Every row comes from one small tree of marks. The marks that hang from a mark follow it in brackets, in alphabetical order. Every link used is in the known rows. Which tree was each row made from?
Known rows
velonap(dobalu(bufat nuro)): [ 20  13  -4 -15  16   2  17 -10   1  38   8  -7   8  11  28  20 -30   6
 -18 -29]
velonap(dobalu(nuro) duzup(movar)): [ 21  40 -32 -20  -1   1  39 -12 -29  50   7  10   6  -8  22  20  -4   0
 -25 -46]
dobalu(bufat(movar(duzup))): [-14  -7 -29  10  -6  -9  21 -18  19  -1  -1  -4 -11 -24  10   4   3  -4
   9 -18]
sanel(bufat(dobalu(nuro velonap) movar)): [  5 -29  -7   1 -12  17   9 -51  17  18 -22  14   3 -41  27   5  -5 -22
   9 -23]
sanel(bufat(movar(duzup))): [-20 -12 -42  22  -1  10  27 -26  11  -7  -7   2  -2 -43  20   7  31   4
  13 -28]
velonap(duzup(movar(bufat(dobalu)))): [  7  21 -33   2 -33 -18   7 -13 -29  14   5  28  -6 -46 -29 -10   5 -17
  -6 -30]
dobalu(bufat(movar sanel) nuro velonap): [-10 -14   5  10 -17   4  12 -37   5  29 -30  -4 -16 -12  36   5 -13 -26
  17 -19]
movar(bufat duzup): [ -8  17 -38   8 -27 -11   4   1  -9  22  21  12  -6 -39 -31 -15  11  14
   9 -37]
duzup(movar(bufat(sanel))): [-14   3 -18  31 -29 -27   5  -5 -36   6 -10  13 -26 -42  -6 -18  24 -18
  11 -22]
movar(bufat(dobalu sanel) duzup): [-19   1  -4  16 -29 -25 -16  -7 -29   9  -1  32  -6 -64 -23 -23  16   4
  15 -56]
movar(bufat(dobalu(velonap) sanel) duzup): [-26   5  -9  11 -51 -19 -19 -26 -22  28  -1  36   3 -55 -28 -24  14   2
  27 -61]
duzup(movar(bufat(dobalu))): [  6  -9 -22  18 -25 -34  -7 -11 -15   1   3  25 -17 -45 -24 -20   3 -26
  -4 -17]
bufat(movar): [-14  -4 -21   7  -3   6  14 -10   6 -11 -20   0 -26 -15  11   0   4 -14
   2   7]
velonap(dobalu): [ -8  22 -13 -12   4   3  12   2 -11  11   5   7   4   8   6  13  -5  10
  -6 -23]
bufat(dobalu(velonap)): [ -3  -8  10  -7 -23   0 -21 -24   8  12  -3  18  14  -6 -10  -5 -10  -8
  10 -11]
sanel(bufat(dobalu(nuro) movar)): [ 11 -35  -3  10  12  11  11 -35  12  -1 -23  11  -5 -49  33   6  -6 -21
  -6 -15]
velonap(duzup): [  0  28  -9 -14  -6  17  14  -3 -16  12   4   4   8   2  -5   9   2   8
  -2 -15]
sanel(bufat(dobalu(nuro) movar(duzup))): [  6 -28 -22  14  10  -2  16 -39  12  11 -12  16   4 -67  24   2   8  -6
  -1 -45]
sanel(bufat(dobalu)): [  4 -29   9   9   8   0  -7 -22   6 -18  -4  12  21 -28  12   6   7  -1
   6  -9]

Which tree is each row?
[ 13 -12   3  24 -20 -34  -4 -17 -33  23 -16  25 -24 -62   0 -20   1 -31
  -4 -36]
duzup(movar(bufat(dobalu(nuro) sanel)))
[ 14  32  -6 -26 -21  19  15 -23  -8  58   4   5  18   0   1  11 -13   5
   2 -32]
dobalu(nuro velonap(duzup))
[-32   0 -16  24 -12  -6  14 -13 -10  -5 -25   8 -22 -43  14  -6  29  -5
  14 -33]
bufat(movar(duzup) sanel)
[  2 -11 -22  -4 -23  -4   5 -39  14  39 -10  24  -4 -48   1  -8  -8 -12
   5 -44]
bufat(dobalu(nuro velonap) movar(duzup))
[ -8 -16   3  13  -3 -16   3 -26 -11  16 -26  23 -19 -66  19  -8   6 -14
   2 -49]
bufat(dobalu(nuro) movar(duzup) sanel)
[ -4   1 -26   3 -25 -23 -13  -6  -8  13  16  28  -1 -52 -36 -21   2   6
   2 -43]
movar(bufat(dobalu) duzup)
[-30 -13   0  20 -13 -15  -1 -21 -10 -15 -29  23 -20 -57   9 -10  18 -11
  12 -40]
bufat(dobalu movar(duzup) sanel)
[-11 -34 -10  17   3   7   7 -30  12 -28 -22  11  -4 -41  19   6  10 -17
   8  -6]
sanel(bufat(dobalu movar))
[-14 -12 -22  11  -9 -10   2 -19   9 -10 -11  21 -13 -45  -5  -9   6  -8
   0 -28]
bufat(dobalu movar(duzup))
[ 22  27 -24 -13 -28   1  25 -31 -11  58   3   7  11  -9   7   7   1 -13
  -2 -32]
dobalu(nuro velonap(duzup(movar)))
[ -2  19   1 -25 -30  13  -6 -26  -7  23  -1  22  23  -7 -16   4  -9   0
   9 -28]
bufat(dobalu(velonap(duzup)))
[  8  19 -22  -7 -34  -4  24 -32   2  27   7   1  19  11  -1  11   2 -12
  12 -18]
dobalu(bufat velonap(duzup(movar)))
[-23  16 -19  21 -32 -16  -1   0 -29  17   3  15 -10 -47 -18 -16  23  12
  18 -49]
movar(bufat(sanel) duzup)
[ -7 -12  -6  30 -29 -34 -11 -13 -33  -3 -15  28 -22 -56 -12 -24  16 -27
   9 -28]
duzup(movar(bufat(dobalu sanel)))
[ 27  34 -26 -16   3  -4  42 -17 -17  50  11   0  12   0  25  26 -16  -4
 -24 -42]
velonap(dobalu(bufat nuro) duzup(movar))
[ 14 -15  -7   5   8   1  21 -21  18  16 -15 -13 -22 -12  30   7 -24 -20
 -10  -1]
dobalu(bufat(movar) nuro)
